Known rows, with every step that occurs:
tonugi-nibufep-dekev-pivozap: [-2.415 -1.416  3.244 -0.311  1.003 -0.544  0.533  1.220 -0.839 -1.351
 -1.271  0.927 -3.131 -0.491  0.128  0.549  1.253  2.161 -1.911  2.119
 -0.354 -4.857 -3.213 -1.217 -2.012 -0.561  0.885]
dinu-mebeb: [ 0.544 -0.454  0.536  0.045 -0.073 -2.163  0.861  0.657  0.516  0.387
 -0.695  0.627 -3.814 -1.709 -0.020  0.080  2.534  1.141 -1.374  0.913
  1.580 -0.888  1.995  0.336 -0.452 -0.139 -0.017]
dekev-zezod: [ 0.629 -1.685  2.013 -0.233  0.037  0.204  0.843  1.739  2.035 -1.018
 -3.033  0.025 -2.768  0.057  0.096  0.713  1.600  0.733 -1.274  0.081
  0.404 -2.704 -2.427  0.101 -0.619 -2.190  1.190]
zezod-mebeb: [ 0.467 -0.379 -0.075 -1.006  0.047 -1.025  1.123  0.033 -1.264 -0.954
 -0.154 -0.219  0.829 -1.278 -0.414  0.287  2.105  2.438 -0.006 -0.134
  0.871 -1.039 -1.159  0.223 -0.137 -0.636 -1.223]
mebeb-zezod-dekev-pivozap-tonugi-dinu: [ 0.187 -2.299  6.318 -1.346  0.390  0.455  1.058  2.881  0.002 -0.549
 -0.018 -0.978 -3.972 -0.429  0.559  1.018  0.655  2.662 -1.807  2.864
  1.765 -5.017  7.195 -0.262  0.194 -3.385 -1.960]
teluzar-nibufep-tonugi: [ 0.973 -0.883 -0.333  0.836  1.078  0.802  0.928  0.976 -1.341 -2.926
 -0.680 -0.071 -0.495 -0.404  0.237 -0.061  1.887  0.630 -1.168  0.932
  1.827 -2.737  0.593  0.493 -0.884  0.035 -0.690]
nibufep-dekev-zezod-mebeb: [ 0.036 -1.087  2.722 -1.066  0.437 -2.100  0.991  0.848 -3.405 -1.757
 -2.260 -0.128 -1.240  0.462  0.048  0.758  1.532  1.520 -0.767 -1.225
 -0.031 -3.415 -5.090  0.214 -1.463 -0.519  0.678]
mebeb-zezod-dekev-pivozap-tonugi: [-0.575 -2.255  6.829 -1.381  0.665  0.160  1.591  2.623  1.629 -0.242
  0.389 -0.536 -4.015 -0.411  1.232  1.203  0.764  1.576 -3.953  2.887
  1.707 -4.232 -0.023 -0.944  0.118 -4.199 -2.179]
dinu-mebeb-zezod-dekev-pivozap-tonugi: [-0.542 -1.962  6.436 -1.282  0.783 -1.931  1.555  2.592  2.037  0.819
  0.526 -0.083 -6.364 -1.338  1.410  1.131  1.409  1.740 -4.787  2.837
  2.986 -3.838  0.807 -0.544 -0.051 -3.476 -2.687]
pivozap-tonugi-dinu-teluzar-nibufep-dekev-zezod: [ 0.886 -1.874  3.274 -0.189  2.515 -1.557  0.368  2.360 -6.101 -1.677
 -2.308  0.034 -0.302  0.320 -0.385  0.779  1.332  0.067  0.421  0.141
  2.694 -6.390  4.489  0.963 -1.340  1.646  1.423]
mebeb-zezod-dekev-pivozap-tonugi-dinu-teluzar: [ 0.440 -2.427  5.560 -1.720  2.391 -1.551  1.122  2.842  1.157  0.425
  0.306 -0.835 -2.612 -1.142  0.577  1.712  1.328  2.862 -0.996  2.961
  3.896 -4.971  8.262  0.010  0.483 -2.708 -2.053]
mebeb-zezod: [ 0.559 -1.118  5.613 -0.559 -0.018  0.531  0.812  0.768  0.555 -0.836
 -0.821 -0.458 -4.125  0.161  0.993  0.365  1.963  0.700  0.379  0.764
  0.111 -0.536  1.038  0.563  0.030 -1.556  1.165]
tonugi-dinu: [ 1.184 -0.812  0.149 -0.080 -0.406  0.127  0.251  0.964 -1.480 -1.055
 -1.176 -0.310 -1.430 -0.831 -0.931  0.110  1.735  1.941  1.212  0.952
  0.339 -2.034  8.329  0.602 -0.167  0.033  0.715]
tonugi-dinu-teluzar-nibufep: [ 2.447 -1.060 -1.136 -0.119  2.529 -0.495  0.224  0.739 -3.407 -1.272
 -0.735 -0.176  1.346 -1.378 -0.609  0.765  2.753  2.067  1.371  0.883
  2.164 -2.303  8.351  1.300 -0.240  1.625 -1.232]
dekev-pivozap-tonugi-dinu-teluzar-nibufep: [ 1.157 -2.012  0.453 -0.733  2.702 -0.273  0.592  2.214  1.116 -0.595
 -0.621  0.074  1.254 -1.898 -0.329  1.013  1.795  1.479  1.089  2.401
  3.294 -4.363  7.930 -0.195  0.004  0.081  0.436]
teluzar-nibufep-tonugi-pivozap: [-0.550 -0.948  0.905  1.142 -1.413  0.770  0.410  1.578  0.062 -3.109
 -0.844 -0.614  0.073 -0.500  0.444 -0.152  1.728  2.939 -1.583  2.097
  2.317 -3.651 -0.070  0.186 -0.457 -0.101 -1.283]
mebeb-zezod-dekev-pivozap-tonugi-nibufep-teluzar: [-3.214 -2.631  8.436 -1.019  1.148 -0.598  1.335  2.211  3.165 -0.583
  0.112 -0.437 -5.450 -1.124  0.759  1.079  1.176  1.992 -3.803  2.932
  0.621 -6.776 -4.111  0.016 -0.918 -4.339 -3.452]
pivozap-tonugi-nibufep-dekev: [-3.254 -0.752  4.698  0.129  0.091 -0.814  0.588  1.182 -6.677 -1.197
 -0.314  0.886 -2.622 -0.126 -0.712 -0.438  0.540  0.172 -1.508  1.354
  1.330 -6.018 -2.242 -0.341 -1.650  0.864  0.761]
nibufep-dekev-pivozap-tonugi-dinu: [-0.645 -1.575  3.528 -0.575  0.068 -0.950  0.548  2.293 -1.394 -0.868
 -0.966  0.210 -2.164 -0.456 -0.582  0.276  0.382  0.982  1.573  2.197
  0.634 -5.247  7.585 -1.064 -0.956 -0.166  3.073]
mebeb-zezod-dekev: [ 0.701 -1.222  5.326 -0.813  0.499 -0.068  1.229  1.243 -2.565 -0.942
  0.233 -0.820 -4.031  0.039  0.919  0.905  1.770  2.165 -4.046  1.350
  0.657 -2.168  0.409  0.527 -0.098 -2.695 -3.674]
pivozap-tonugi-nibufep-dekev-zezod-mebeb: [-3.179 -1.211  4.761 -0.959  0.299 -1.493  0.907  1.503 -6.142 -1.751
 -1.919  0.441 -1.624  0.288 -0.419  0.184  0.555  1.143 -1.410 -0.653
  1.688 -7.027 -8.283  0.072 -1.746 -0.056 -0.250]
teluzar-nibufep-tonugi-dinu-mebeb: [ 1.756 -0.652 -1.430  1.005  0.779 -1.049  0.310  1.137 -2.903 -2.046
 -0.887 -0.008 -2.777 -1.222 -0.145 -0.126  2.382  1.946 -0.256  0.882
  3.154 -2.959  8.625  1.793 -0.999  1.605 -1.016]
tonugi-nibufep: [-1.654 -0.776  1.467  0.060  0.166  0.550  0.533  0.505 -1.877 -1.132
 -0.972  0.495 -2.264 -0.922 -0.494  0.045  1.669  1.912 -2.031  1.185
  0.735 -3.326 -2.194  0.158 -0.908 -0.443 -0.967]

Rows:
[ 1.699 -0.945 -1.145  0.950  0.778  0.978  0.316  1.151 -3.212 -3.149
 -1.040 -0.510 -0.585 -0.372 -0.396 -0.066  1.690  1.790  0.885  0.921
  1.854 -3.360  7.827  1.355 -0.772  1.109 -0.629]
teluzar-nibufep-tonugi-dinu
[-0.338 -1.679  2.945 -0.905  2.057 -2.814  0.640  2.253 -0.198  0.176
 -0.666  0.339 -0.743 -1.209 -0.686  0.898  1.072  1.289  2.146  2.338
  2.770 -5.285  8.564 -0.730 -0.705  0.408  3.128]
nibufep-dekev-pivozap-tonugi-dinu-teluzar
[ 0.877 -1.426  2.322 -1.125  2.572 -2.637  0.639  1.664 -7.450 -1.831
 -1.633 -0.325  1.974 -0.115 -0.486  0.930  1.595  1.517  1.447 -0.921
  3.141 -5.988  2.371  1.316 -1.168  1.744 -0.089]
pivozap-tonugi-dinu-teluzar-nibufep-dekev-zezod-mebeb
[-0.664 -1.842  2.017 -0.882  0.685 -0.350  1.518  2.583  1.173 -0.164
  0.396  0.026 -1.351 -1.420 -0.045  0.943  0.665  1.875 -4.714  3.076
  1.977 -4.907  0.054 -1.632 -0.219 -3.539 -2.900]
zezod-dekev-pivozap-tonugi
[ 0.120 -1.918  6.291 -1.037 -0.171 -1.122  0.712  2.387  3.373  0.616
 -0.993 -0.177 -6.429 -1.218  0.836  0.615  1.443  1.174  1.771  2.248
  2.507 -3.047  8.619  0.226  0.224 -1.581  2.166]
dekev-pivozap-tonugi-dinu-mebeb-zezod
[-2.904 -1.802  3.108 -0.481  0.387  0.875  0.873  2.008  2.349 -0.432
 -0.893  0.842 -2.232 -1.454 -0.209  0.342  0.679  1.213 -1.737  2.666
  1.834 -5.520 -2.565 -1.460 -0.660 -2.091  0.271]
dekev-pivozap-tonugi-nibufep
[-3.177 -1.648  5.823 -0.015  0.124 -0.508  0.640  2.183 -4.898 -1.540
 -2.569  0.698 -3.836  0.746 -0.272  0.105  0.244 -0.139 -2.193  0.467
  1.283 -7.331 -5.989 -0.066 -1.916 -0.335  1.597]
pivozap-tonugi-nibufep-dekev-zezod
[ 0.461 -1.152  5.708 -0.675 -0.080 -1.948  0.929  2.146 -4.786  0.298
  0.524 -0.752 -6.010 -0.857  0.279  0.320  1.367  2.073 -2.293  1.663
  3.269 -4.075  8.791  1.467  0.166 -1.221 -3.185]
pivozap-tonugi-dinu-mebeb-zezod-dekev
[-0.135 -1.787  2.946 -0.646  3.214 -1.872  1.006  1.845 -1.280 -0.763
 -0.104  0.764  0.720 -1.046  0.360  0.964  1.591  0.172 -0.880  2.154
  2.447 -4.639  0.221 -1.159 -1.184  0.547  1.502]
dinu-teluzar-nibufep-dekev-pivozap-tonugi
[ 1.395 -1.191  0.463 -0.186  2.172 -0.559  0.434  1.510 -4.005 -0.894
 -0.187 -0.077  1.634 -1.420 -0.795  0.295  1.944  0.790  1.142  1.264
  3.513 -3.927  8.394  0.968  0.130  1.595 -0.289]
pivozap-tonugi-dinu-teluzar-nibufep
[ 1.233 -1.055 -1.026  0.531  3.122 -1.210  0.977  0.896 -0.307 -1.899
 -0.267  0.086  0.869 -1.124  0.210  0.508  2.597  0.914 -0.356  1.067
  4.005 -2.689  1.777  0.764 -0.719  0.684 -0.666]
dinu-teluzar-nibufep-tonugi
[-1.367 -1.505  4.200 -0.587  0.333 -1.256  1.037  1.999  0.328 -0.589
 -0.593  0.585 -2.221 -0.438 -0.019  0.475  0.532  0.035 -0.279  2.217
  0.676 -4.377  0.289 -1.761 -1.166 -1.127  3.145]
nibufep-dekev-pivozap-tonugi
[ 1.359 -2.532  4.982 -1.414  3.341 -0.399  0.975  2.813 -1.685 -0.758
  0.500 -0.858 -1.210 -0.972  0.940  1.613  1.709  2.695 -2.262  2.858
  3.473 -5.194  7.133  0.381  0.113 -1.946 -3.588]
mebeb-zezod-dekev-pivozap-tonugi-dinu-teluzar-nibufep
[-1.533 -0.871  1.421  0.798 -2.317 -0.440  0.642  1.626  2.874 -1.892
 -0.935 -0.616 -1.339 -0.631  0.042 -0.148  1.374  3.281 -0.595  2.237
  2.651 -3.454  0.939 -0.181 -0.170 -1.001  0.264]
nibufep-tonugi-pivozap
[ 1.193 -1.660  2.339 -0.208  3.209 -1.933  0.631  1.435 -3.625 -1.728
 -2.485  0.349 -0.619  0.341  0.532  1.230  2.391  0.249 -1.441 -0.199
  1.290 -3.812 -2.948  0.585 -1.752  0.639  1.118]
dinu-teluzar-nibufep-dekev-zezod
[ 0.841 -1.892  3.887 -0.491  1.071 -2.001  1.094  2.555  2.307 -0.765
 -0.460 -0.740 -7.128 -0.941  1.204  1.183  1.817  3.865 -2.130  2.664
  3.464 -4.100  8.528  0.775 -0.593 -2.843 -2.810]
nibufep-tonugi-dinu-mebeb-zezod-dekev-pivozap
[ 1.764 -2.023  2.994 -0.234  1.919 -0.859  0.844  2.343 -0.551 -1.963
 -0.269 -0.764 -5.622 -0.770  1.596  1.184  2.153  3.662 -3.321  2.449
  3.114 -4.361  7.415  1.193 -1.015 -1.846 -4.336]
teluzar-nibufep-tonugi-dinu-mebeb-zezod-dekev-pivozap
[-3.195 -2.334  8.019 -0.870  1.211 -2.620  1.353  2.170  3.504  0.527
  0.292  0.061 -7.778 -1.977  1.038  0.993  1.828  2.184 -4.930  2.818
  1.904 -6.351 -3.237  0.408 -1.168 -3.746 -3.743]
dinu-mebeb-zezod-dekev-pivozap-tonugi-nibufep-teluzar
[-2.093 -1.461  4.294  0.093  0.533 -0.488  0.420  1.460 -4.179 -1.925
 -3.091  0.631 -4.123  0.815  0.020  0.525  1.129  1.163 -2.297  0.115
 -0.104 -5.744 -6.143  0.269 -2.244 -0.480  0.998]
tonugi-nibufep-dekev-zezod
[ 0.128 -1.596  0.967 -0.687  0.441 -2.186  1.026  2.753 -0.209  0.634
  0.114  0.135 -3.773 -2.223 -0.435  0.806  1.172  3.135 -3.700  3.018
  3.253 -5.390  8.123 -0.402 -0.244 -1.991 -3.199]
zezod-dekev-pivozap-tonugi-dinu-mebeb
[ 0.271 -1.716  2.898 -0.277  0.978  0.172  0.330  2.136 -4.206 -2.092
 -0.900  0.184 -0.700 -0.306 -0.234  0.385  0.739  0.868  0.341  2.072
  0.259 -5.403  6.599 -0.697 -1.333  0.860  1.588]
teluzar-nibufep-dekev-pivozap-tonugi-dinu
[-3.449 -2.145  3.977 -0.299  0.521 -0.446  0.966  1.680  6.137 -0.410
 -0.923  0.545 -2.965 -2.029 -0.506  0.372  1.288  0.812 -0.275  2.496
  0.342 -5.952 -3.382 -0.678 -1.116 -2.516  0.627]
dekev-pivozap-tonugi-nibufep-teluzar
[-2.598 -2.031  7.177 -1.121  1.069 -1.240  1.279  2.499 -0.044  0.481
  0.358  0.327 -7.147 -1.403  1.304  0.909  1.268  2.550 -5.900  3.105
  3.354 -5.899 -2.525 -0.377 -0.641 -3.316 -4.159]
dinu-mebeb-zezod-dekev-pivozap-tonugi-nibufep
[ 1.243 -1.860  4.345 -1.158  0.880 -1.658  0.852  2.143  1.016  0.149
 -0.442 -0.578 -6.530 -1.195  1.081  1.413  2.125  4.041 -2.571  2.503
  1.591 -2.975  7.831  0.552 -0.284 -2.810 -3.216]
tonugi-dinu-mebeb-zezod-dekev-pivozap
[ 1.916 -1.378  0.778 -1.066  2.964 -2.687  0.434  0.958 -6.603 -2.278
 -2.246 -0.444  1.750 -0.149 -0.273  1.134  2.444  2.790  1.494 -1.284
  1.706 -4.308  2.164  1.637 -1.499  1.699 -0.614]
tonugi-dinu-teluzar-nibufep-dekev-zezod-mebeb
